Known rows, with every way that one mark hangs from another:
z_40{z_903{z_243 z_360}}: 0.30,-0.69,-4.11,0.74,3.54,-0.14,0.31,1.56,0.41,-4.74,-1.93,-1.91,-1.19,-2.52,-0.83,-1.68,3.30,1.88,3.68,-6.38,0.24,1.64,0.66
z_40{z_903{z_243 z_360{z_945} z_597 z_680}}: -0.67,2.81,-3.94,0.47,3.32,1.48,1.51,0.62,1.78,-2.68,0.45,-1.41,-0.53,-0.18,0.74,0.25,1.87,3.70,0.99,-4.88,-3.26,-1.92,3.10
z_360{z_903{z_40 z_243 z_597} z_945}: 1.06,0.16,-0.19,-0.24,-0.70,-2.29,-2.97,-1.68,3.70,0.66,-3.84,-3.02,-1.50,5.63,-0.56,-1.34,3.56,4.99,-0.93,-1.89,0.40,-0.05,1.11
z_243{z_903{z_40 z_360 z_597}}: 4.87,1.77,-0.85,-0.88,0.35,-0.59,2.48,-2.28,-3.06,-1.25,-0.20,-2.93,0.98,-0.87,-0.54,-1.25,1.70,5.13,3.42,-4.98,5.24,6.00,2.24
z_243{z_903{z_40 z_360{z_945} z_680}}: 0.38,3.96,-2.71,0.75,2.13,1.31,-0.15,0.50,2.03,-3.72,-0.40,-0.72,-0.65,1.15,-0.10,2.14,2.52,2.77,2.85,-6.21,0.31,2.36,3.88
z_360{z_903{z_597}}: 4.99,-1.63,-0.38,2.11,0.70,-1.05,-0.93,0.73,-0.48,-1.64,-1.52,-2.77,-0.83,7.00,0.06,-3.28,4.06,3.06,2.89,-4.07,3.86,2.90,0.57
z_40{z_903}: 0.47,-1.10,-1.26,1.51,2.30,0.13,0.14,2.33,-0.52,-6.74,-2.90,-2.75,-1.35,2.03,-1.47,-3.59,6.90,0.57,7.67,-7.21,3.66,1.02,0.31
z_360{z_903{z_597} z_945}: 1.73,-0.48,1.07,2.11,3.16,-0.46,-3.12,1.81,2.51,-0.47,-1.43,-2.94,-2.51,8.85,0.08,-4.04,6.16,3.58,3.50,-4.84,1.80,1.04,2.78
z_903{z_40 z_243 z_360{z_945} z_597 z_680}: -0.13,2.90,-3.79,-1.42,1.83,1.47,0.11,-2.45,0.95,-1.22,2.27,0.54,1.33,-1.27,-0.41,5.04,-0.62,5.72,-3.47,-2.01,-3.17,-0.53,7.79
z_387{z_903{z_40 z_243 z_597}}: 2.66,0.51,-1.79,-2.38,-1.96,-3.05,1.59,-1.62,-3.01,-2.72,-3.21,-2.95,1.61,3.05,-1.95,-0.81,-0.33,2.47,-2.40,-2.33,3.47,0.09,-1.12
z_172{z_903{z_243 z_360{z_945} z_597 z_680}}: -1.19,1.36,-3.48,0.64,3.35,1.87,0.77,-0.19,2.63,-1.93,-0.19,-1.01,-1.13,4.45,1.83,0.73,1.56,4.66,0.26,-4.60,-2.74,-0.31,5.57
z_243{z_903}: 1.25,0.76,-1.44,1.74,2.65,0.19,-0.60,2.07,0.92,-4.19,-3.10,-3.20,-4.48,5.08,-1.06,-3.89,7.00,0.58,5.33,-6.98,4.67,4.52,0.36
z_597{z_903{z_40 z_243 z_360{z_945} z_680}}: -1.69,2.18,-3.52,-0.10,0.40,0.67,-0.25,0.47,5.59,-4.73,-1.41,2.24,-0.13,0.78,-1.26,2.27,0.21,4.16,-1.94,-3.76,-2.03,-1.64,2.17
z_680{z_903{z_40 z_243 z_360}}: 2.78,0.72,-3.24,-0.53,2.05,-1.38,0.98,-1.81,0.82,-3.96,-1.67,1.72,1.67,-3.42,-1.51,-0.52,2.54,3.58,3.18,-4.29,1.40,1.69,0.17
z_360{z_903{z_40 z_243 z_597 z_680} z_945}: 1.23,2.07,-2.14,0.56,-1.97,-0.99,-2.06,-1.58,4.35,-0.19,-2.79,-1.50,-0.73,6.24,0.39,2.12,1.44,4.37,-3.06,-1.14,-2.02,-2.22,1.19
z_903{z_680}: 0.20,0.18,-3.86,2.17,2.72,2.72,-0.77,2.29,0.18,-6.71,0.55,0.42,-1.40,4.68,-0.97,2.31,4.63,-0.10,2.69,-5.19,0.56,0.56,5.30
z_172{z_903}: -0.04,-2.67,-0.78,1.61,2.35,0.48,-0.51,1.51,0.49,-5.88,-3.45,-2.25,-1.75,6.95,-0.24,-3.14,6.64,1.51,7.05,-6.83,3.80,2.56,2.87
z_243{z_903{z_40}}: 1.95,0.81,-0.89,0.27,-0.58,-0.88,0.01,-0.63,-0.30,-4.30,-3.79,-3.04,-2.01,2.67,-1.75,-1.72,5.44,1.89,4.80,-5.57,5.56,4.37,0.22
z_387{z_903}: 1.61,-0.78,-1.60,0.78,2.78,-1.23,-0.27,3.84,-2.01,-6.27,-2.08,-2.15,-0.34,6.19,-1.89,-2.82,3.52,-1.14,3.03,-6.62,4.03,1.15,0.25
z_945{z_360{z_903}}: 4.51,-1.54,-4.15,2.90,1.07,-0.51,-1.27,-0.34,-0.48,-3.35,-0.41,-2.97,-3.22,4.68,1.97,-2.20,3.65,-0.12,5.62,-7.30,2.66,3.50,2.87
z_597{z_903{z_360{z_945}}}: -0.98,-0.24,-0.36,1.55,5.71,1.21,-1.32,3.93,3.82,-4.96,-0.02,0.88,-1.96,3.55,-1.59,-3.92,4.65,3.19,4.45,-7.42,1.58,1.38,3.65
z_945{z_360{z_903{z_597}}}: 6.28,-0.95,-3.33,1.98,0.17,-0.68,0.23,-1.94,-2.22,-1.30,0.76,-3.65,-2.44,4.75,2.41,-2.76,2.29,1.72,4.57,-6.06,3.41,3.53,3.38
z_172{z_903{z_40 z_243}}: -0.92,-2.12,-2.10,-0.56,-1.30,-1.41,-0.33,-2.11,1.37,-4.84,-5.71,-2.35,-1.07,3.50,-0.71,-0.39,4.03,3.03,2.79,-3.96,2.54,1.47,1.09

Rows:
4.25,0.30,-1.38,0.13,2.70,-0.68,1.43,-0.78,-1.20,-5.16,-0.32,1.87,3.24,-2.74,-1.37,-1.14,3.41,3.38,6.88,-5.90,3.55,2.71,1.55
z_680{z_903{z_40 z_360}}
-2.29,0.29,-2.82,0.83,5.65,0.27,-1.31,2.45,3.03,-3.83,-1.90,-2.08,-2.68,-0.99,-0.80,-2.28,4.95,2.19,4.13,-7.02,-1.52,-0.01,2.25
z_40{z_903{z_243 z_360{z_945}}}
2.74,1.21,-1.87,-0.02,2.24,-0.86,1.67,-0.98,0.95,-2.35,-1.93,-0.37,-1.60,2.87,-0.83,-4.36,5.30,3.04,2.91,-3.57,2.37,0.13,-0.89
z_680{z_903{z_243 z_597}}
2.09,2.45,-1.00,-1.46,3.06,-1.05,1.05,-2.84,1.45,-0.88,-0.45,0.86,1.49,-1.72,-0.83,-1.79,2.85,5.86,2.42,-3.56,0.46,0.09,2.31
z_680{z_903{z_40 z_243 z_360{z_945} z_597}}
0.90,1.82,-4.09,0.53,-0.77,0.52,2.52,-0.33,0.21,-4.17,-1.98,-2.34,-1.21,1.97,0.04,0.04,2.65,2.09,0.91,-3.53,-0.10,-1.86,-0.63
z_40{z_903{z_243 z_597 z_680}}
4.64,1.41,-2.30,-1.46,0.95,-1.48,2.65,-3.61,-1.16,-1.75,-0.50,0.81,2.69,-3.23,-0.91,-1.22,1.13,5.63,2.06,-2.85,2.13,1.73,0.56
z_680{z_903{z_40 z_243 z_360 z_597}}
0.40,1.93,-0.40,0.17,3.40,0.14,-1.03,0.40,1.17,-2.59,-1.36,-2.25,-1.36,0.42,-1.04,-1.41,4.62,3.35,4.75,-6.91,2.65,4.39,3.66
z_243{z_903{z_40 z_360{z_945}}}
1.92,1.98,-5.21,0.38,1.25,1.09,3.16,-0.27,-0.75,-3.62,0.37,-1.37,0.75,-1.84,0.71,0.95,0.21,3.23,0.60,-4.25,-1.28,-0.20,1.06
z_40{z_903{z_243 z_360 z_597 z_680}}
1.02,-0.55,-2.70,-0.86,-0.28,-1.13,0.40,-0.42,2.26,-4.68,-2.38,0.96,0.34,-1.12,-2.16,-0.75,0.43,4.54,-0.29,-3.85,1.89,2.04,0.29
z_597{z_903{z_40 z_243 z_360}}
4.69,3.52,-2.83,-0.15,-0.96,0.71,3.27,-2.21,-2.39,-2.48,0.92,-1.51,2.04,-0.24,0.37,2.17,-0.42,4.53,1.38,-4.22,2.93,4.13,2.45
z_243{z_903{z_40 z_360 z_597 z_680}}
2.15,0.06,-1.19,-0.15,-3.00,0.55,2.92,-2.83,-1.83,-4.79,-2.20,-1.55,2.50,5.12,0.76,1.75,1.72,4.26,3.18,-3.52,3.13,0.62,3.10
z_172{z_903{z_40 z_597 z_680}}
0.08,1.19,-5.57,1.42,1.64,1.33,0.90,2.22,4.20,-5.72,-0.61,2.24,-1.44,1.77,-0.73,0.78,0.06,2.44,-1.78,-4.50,-1.17,0.22,0.66
z_597{z_903{z_243 z_360 z_680}}
5.57,1.19,-6.24,0.54,-4.41,-0.97,1.05,-5.14,-0.89,-1.12,-0.52,-2.45,-0.63,2.42,2.69,2.73,-1.84,2.42,-1.33,-2.69,0.15,0.77,1.77
z_945{z_360{z_903{z_40 z_243 z_597 z_680}}}
0.65,-0.09,-2.07,-0.19,0.77,-0.73,1.56,-0.31,-0.47,-3.22,-2.90,-3.79,-1.96,1.29,-0.88,-3.61,4.55,2.80,2.76,-4.31,2.23,0.14,-0.79
z_40{z_903{z_243 z_597}}
4.38,1.97,-3.63,0.41,2.50,0.46,3.16,2.12,-4.25,-4.38,2.72,-0.52,3.23,3.13,0.31,1.18,-2.20,1.46,-0.33,-5.29,1.20,0.72,2.32
z_387{z_903{z_360 z_597 z_680}}
1.09,1.33,-4.87,-0.10,-1.42,0.31,1.34,-0.46,3.16,-5.69,-1.45,2.31,1.01,-0.49,-1.26,2.94,-1.44,3.87,-2.37,-3.10,-0.36,0.10,0.50
z_597{z_903{z_40 z_243 z_360 z_680}}
1.30,1.59,-1.57,-2.51,1.85,-2.30,0.58,-0.53,-1.52,-1.10,-0.60,-2.19,2.10,0.69,-1.25,-0.21,-1.28,4.04,-2.27,-3.76,0.57,0.14,2.48
z_387{z_903{z_40 z_243 z_360{z_945} z_597}}
5.61,0.46,-1.92,1.21,-3.74,-1.05,0.51,-1.73,-0.61,-2.76,-1.37,-1.27,2.56,5.13,0.32,2.30,0.48,3.64,0.15,-1.90,2.34,0.98,0.38
z_360{z_903{z_40 z_597 z_680}}
-0.93,0.51,-2.19,-0.61,6.60,1.17,-1.64,0.34,1.36,0.12,2.35,-1.44,-2.53,0.86,-0.78,-1.04,3.36,5.00,-0.37,-4.26,-1.67,1.61,7.74
z_903{z_243 z_360{z_945} z_597}
0.99,1.27,-0.80,1.70,7.84,0.89,-0.76,2.72,2.31,-4.21,0.62,1.58,-0.72,1.30,-0.79,-3.79,6.45,2.33,7.89,-7.96,0.94,1.03,3.80
z_680{z_903{z_360{z_945}}}
-2.94,-0.16,-3.57,0.59,7.59,1.28,-3.61,2.28,3.44,-2.34,0.77,-0.50,-3.68,0.67,-1.44,-0.08,4.56,2.65,0.91,-5.76,-2.59,1.56,7.50
z_903{z_243 z_360{z_945}}
3.74,0.60,-2.72,-2.48,-0.09,-2.69,2.25,-1.42,-3.86,-2.02,-0.64,-2.09,3.28,-0.69,-1.33,0.25,-2.75,3.62,-2.60,-3.11,2.23,1.83,0.62
z_387{z_903{z_40 z_243 z_360 z_597}}
-1.24,-0.40,-1.32,-0.17,4.54,0.52,-0.09,-0.33,2.04,-0.72,-1.14,-2.43,-2.15,3.86,0.99,-2.59,3.45,5.21,2.60,-5.32,-0.29,1.68,5.30
z_172{z_903{z_243 z_360{z_945} z_597}}
2.14,0.65,-3.97,-0.86,-1.82,0.17,3.07,-3.75,-0.59,-2.88,-1.03,-0.78,2.72,0.54,1.26,3.47,-1.76,5.66,-0.63,-2.54,-0.27,1.21,3.43
z_172{z_903{z_40 z_243 z_360 z_597 z_680}}
1.40,0.47,-4.71,0.55,1.36,1.22,2.51,-1.26,0.32,-2.78,-0.17,-0.87,0.23,2.99,1.83,1.53,-0.11,4.27,0.01,-4.01,-1.06,1.26,3.69
z_172{z_903{z_243 z_360 z_597 z_680}}
